Every row comes from one small tree of marks. Brackets hold a mark, then the marks that hang from it, in alphabetical order. Every link used is in the known rows. Which tree was each row made from?
Known rows:
{suvod tanutoz}: .04	.12	.01	.11	-.01	.11	-.06	-.03	.04	.08	.11	-.13	-.15	.03	.02	-.05	.06	.06	.03	.11	.09	.04	.09	-.33	.31	-.05
{zedub denab lutin mupokit {vori muzu} zapit}: .05	.43	-.15	-.09	-.47	-.42	.13	.02	-.10	-.18	.05	.01	.10	-.14	.24	.41	.09	.24	.16	.18	.09	-.02	.39	-.22	-.04	.14
{kemur {zedub denab}}: .07	.15	.06	.04	-.08	-.41	-.05	.02	.18	-.16	-.06	-.02	.16	-.14	.02	.08	.30	.00	.11	.16	.41	.01	.14	.23	.12	.05
{mupokit {zedub denab}}: .12	.11	.06	.04	.02	.06	-.09	-.04	.14	-.27	.07	.04	.33	-.02	.40	.06	.31	.09	.06	.09	.24	.05	.12	-.24	-.35	.11
{suvod samu {tanutoz {denab {zedub lutin}}}}: .25	-.27	-.02	.04	-.24	-.11	.07	-.22	.25	.12	.51	-.22	.30	-.18	-.36	.04	.48	.17	.12	.24	.61	.04	.29	-.36	.05	-.16
{mupokit {zedub lutin}}: .04	-.11	.01	.04	-.14	.15	-.03	-.13	.13	-.11	.09	.10	.26	-.05	.31	-.03	.25	.14	.00	.06	.01	.05	.02	-.44	-.61	-.14
{kemur {zedub denab mupokit}}: -.06	.25	.09	.02	-.15	-.49	-.05	.07	.02	-.11	.11	.05	.09	-.14	.03	.10	.46	.03	.10	.13	.02	.05	.29	.20	.32	.02
{zedub denab}: .06	.18	.01	.06	-.04	-.10	-.03	-.03	.04	-.16	.02	-.03	.10	-.06	.05	.02	.20	.09	.08	.10	.21	.00	.14	.02	.05	.10
{mupokit {zedub denab lutin {vori muzu} zapit}}: .23	.25	-.13	-.07	-.32	-.20	.07	-.05	.15	-.35	-.07	.00	.41	-.09	.62	.43	.02	.18	.16	.22	.51	.01	.23	-.41	-.61	.15
{tanutoz denab suvod}: .02	-.28	-.14	-.08	-.18	-.14	.03	-.04	.14	-.10	-.17	-.06	.11	-.04	-.07	-.11	.38	-.14	-.08	-.09	.10	-.08	-.03	.00	-.29	-.07
{tanutoz denab}: .03	-.17	-.06	-.02	-.10	.04	.09	-.04	.08	.01	.00	-.04	.12	-.05	-.10	.09	.33	-.05	-.03	-.02	.02	.10	-.03	.11	-.06	-.04
{kemur {zedub {vori muzu} zapit}}: .13	.15	-.09	-.18	-.18	-.57	.11	.14	.11	-.10	-.30	-.06	.14	-.05	.22	.53	-.31	-.12	.12	.13	.51	-.03	.08	.24	.01	.11
{denab {zedub lutin mupokit vori zapit}}: -.03	.19	-.13	.00	-.26	-.43	.07	.04	-.11	-.13	.05	-.06	.21	-.13	.15	.40	.04	.23	.19	.21	.31	-.07	.49	-.17	-.02	-.07
{samu suvod}: .00	.10	.00	-.07	.04	-.30	.00	.09	.01	.09	-.17	-.01	-.06	-.03	-.27	-.08	.06	-.02	-.10	.08	.06	-.03	.03	-.12	.12	-.04
{samu {suvod {tanutoz denab}}}: .08	.05	-.06	.01	-.06	-.19	.03	.03	.13	.19	-.05	-.19	-.09	-.04	-.33	-.06	.44	.00	-.10	.17	.18	.12	.13	-.34	.36	-.11
{suvod samu {tanutoz {denab zedub}}}: .27	-.26	.04	-.01	-.03	-.11	.04	-.11	.22	.12	.45	-.24	.30	-.08	-.30	.10	.33	.04	.10	.18	.65	.04	.25	-.16	.20	-.04
{muzu vori}: .05	.20	.01	-.06	.15	-.52	.04	.05	.07	-.03	-.18	.01	.02	-.04	.09	-.13	.00	-.06	-.10	-.01	-.14	.00	.00	.18	.04	-.04
{denab {zedub lutin mupokit vori}}: .00	.10	-.04	.02	-.15	-.35	.00	-.03	.05	-.03	.13	.05	.21	-.14	.10	.15	.11	.26	.13	.16	.20	-.12	.46	-.07	-.07	-.14
{zedub denab mupokit {vori muzu} zapit}: .07	.45	-.11	-.15	-.25	-.42	.11	.13	-.13	-.18	.01	-.01	.08	-.05	.30	.47	-.06	.10	.14	.13	.14	-.01	.38	-.01	.18	.28
{suvod samu {tanutoz {denab {zedub mupokit}}}}: .16	-.15	.05	-.04	-.09	-.17	.05	-.06	.06	.16	.61	-.17	.21	-.09	-.27	.12	.50	.08	.09	.15	.26	.07	.40	-.22	.42	-.03
{livo vori}: -.01	.11	.00	.00	.00	-.34	-.01	-.08	.16	.04	-.08	.03	-.08	-.04	.09	-.14	-.06	-.11	-.05	-.05	.33	-.10	-.12	.19	-.29	-.18
{denab {zedub lutin mupokit {vori muzu}}}: .09	.03	-.12	-.11	-.20	-.41	.06	-.05	.10	.05	.14	.12	.11	-.16	.06	.26	-.06	.20	.10	.11	.16	-.12	.36	-.08	-.04	-.06
{denab {zedub {vori muzu} zapit}}: .20	.06	-.19	-.15	-.02	-.40	.10	.09	.07	-.10	-.15	-.10	.16	-.03	.13	.55	-.42	-.01	.15	.13	.72	-.09	.22	.06	-.01	.15

Write each row's tree:
.29	-.11	-.21	.01	-.22	-.20	.09	-.17	.37	.10	.09	-.12	.15	-.15	-.03	.27	.18	.18	.12	.24	.69	.01	.29	-.24	.02	-.15 : {suvod {tanutoz {denab {zedub lutin {vori muzu}}}}}
.15	-.37	-.03	-.19	-.23	-.24	.07	-.07	.16	-.08	.14	-.12	.32	-.04	-.18	-.16	.31	-.13	-.04	-.06	.25	-.16	-.01	.00	-.39	.00 : {tanutoz denab {suvod samu}}
.06	.18	-.06	.08	-.30	-.03	.01	-.07	.01	-.35	.06	-.04	.38	-.11	.40	.24	.38	.18	.12	.21	.34	.11	.19	-.56	-.50	.04 : {mupokit {zedub denab lutin zapit}}
.05	-.19	-.23	.03	-.31	-.21	.16	-.08	.02	-.08	.02	-.14	.28	-.20	-.23	.37	.41	.06	.10	.16	.52	.12	.17	-.13	-.12	-.11 : {tanutoz {denab {zedub lutin zapit}}}
.14	.31	-.05	.07	-.27	-.15	.01	-.02	.10	-.45	-.10	-.07	.52	-.09	.67	.33	.19	.27	.20	.28	.56	.00	.31	-.45	-.63	.06 : {mupokit {zedub denab lutin vori zapit}}
-.11	.37	-.10	.06	-.44	-.25	.07	.00	-.24	-.18	.19	-.03	.05	-.16	.06	.20	.44	.23	.13	.17	-.08	.09	.35	-.36	.09	.05 : {zedub denab lutin mupokit zapit}
-.09	.38	-.05	.01	-.23	-.25	.05	.11	-.28	-.19	.13	-.06	.04	-.06	.10	.26	.30	.08	.11	.10	-.06	.09	.31	-.13	.29	.17 : {zedub denab mupokit zapit}
.06	.13	-.21	-.13	-.31	-.48	.13	.02	-.06	-.04	.06	.00	.12	-.15	.09	.50	-.11	.16	.15	.16	.27	-.06	.41	-.16	-.01	.02 : {denab {zedub lutin mupokit {vori muzu} zapit}}
.06	-.28	-.12	-.22	-.30	-.53	.12	.04	-.06	-.13	.27	-.18	.37	-.10	-.24	.20	.40	-.13	.05	.01	.36	-.11	.32	-.09	-.08	.05 : {tanutoz {denab {zedub mupokit zapit}} {suvod samu}}
.00	-.01	-.07	.01	-.26	.07	.04	-.06	-.04	-.20	.03	-.02	.29	-.05	.35	.22	.18	.08	.04	.11	.13	.12	.05	-.54	-.55	-.04 : {mupokit {zedub lutin zapit}}
.22	-.47	-.07	-.18	-.13	-.39	.04	-.08	.23	-.08	.18	-.16	.43	-.10	-.29	-.06	.31	-.12	.01	.01	.63	-.19	.14	.08	-.32	-.03 : {tanutoz {denab zedub} {suvod samu}}
.16	-.39	-.20	-.15	-.45	-.44	.14	-.13	.11	-.18	.16	-.21	.47	-.18	-.29	.14	.39	-.03	.08	.12	.73	-.14	.20	-.25	-.48	-.07 : {tanutoz {denab {zedub lutin zapit}} {suvod samu}}
-.08	.29	.02	-.08	-.20	-.62	.05	.21	-.08	-.13	-.14	-.06	.15	-.05	.31	.43	.01	-.02	.14	.15	.14	-.02	.31	.20	.12	.03 : {kemur {zedub mupokit vori zapit}}
.09	-.39	-.18	-.06	-.07	-.30	.00	-.05	.22	-.10	-.13	-.10	.23	-.09	-.19	-.02	.37	-.12	-.03	-.03	.50	-.12	.10	.06	-.21	-.11 : {tanutoz {denab zedub} suvod}
.11	.04	-.18	.00	-.07	-.38	.07	.08	.06	.09	-.10	-.32	.05	-.10	-.39	.28	.36	-.02	.00	.28	.68	.13	.29	-.38	.47	-.05 : {samu {suvod {tanutoz {denab {zedub zapit}}}}}
-.01	.22	-.08	-.04	-.05	-.45	.04	.16	-.13	-.13	-.01	-.08	.21	-.03	.21	.46	-.10	.08	.17	.15	.32	-.07	.47	.02	.14	.06 : {denab {zedub mupokit vori zapit}}
-.04	.49	-.08	.05	-.41	-.37	.07	.05	-.14	-.28	.03	-.05	.21	-.13	.33	.32	.25	.30	.20	.24	.13	-.02	.47	-.24	-.05	.06 : {zedub denab lutin mupokit vori zapit}
.20	-.14	.08	-.03	-.14	.05	.07	-.10	.14	.12	.42	-.22	.18	-.02	-.17	.02	.33	.01	.04	.12	.27	.08	.11	-.21	.14	-.01 : {suvod samu {tanutoz denab}}
.12	-.08	-.15	.08	-.16	-.30	.03	-.10	.25	.18	.04	-.19	.07	-.21	-.51	-.03	.58	.16	-.02	.28	.54	.07	.27	-.48	.25	-.25 : {samu {suvod {tanutoz {denab {zedub lutin}}}}}
.16	.06	-.13	-.13	-.28	-.10	.09	-.03	.11	-.20	-.11	.03	.33	-.03	.57	.43	-.17	.10	.08	.13	.30	.00	.11	-.42	-.68	.04 : {mupokit {zedub lutin {vori muzu} zapit}}
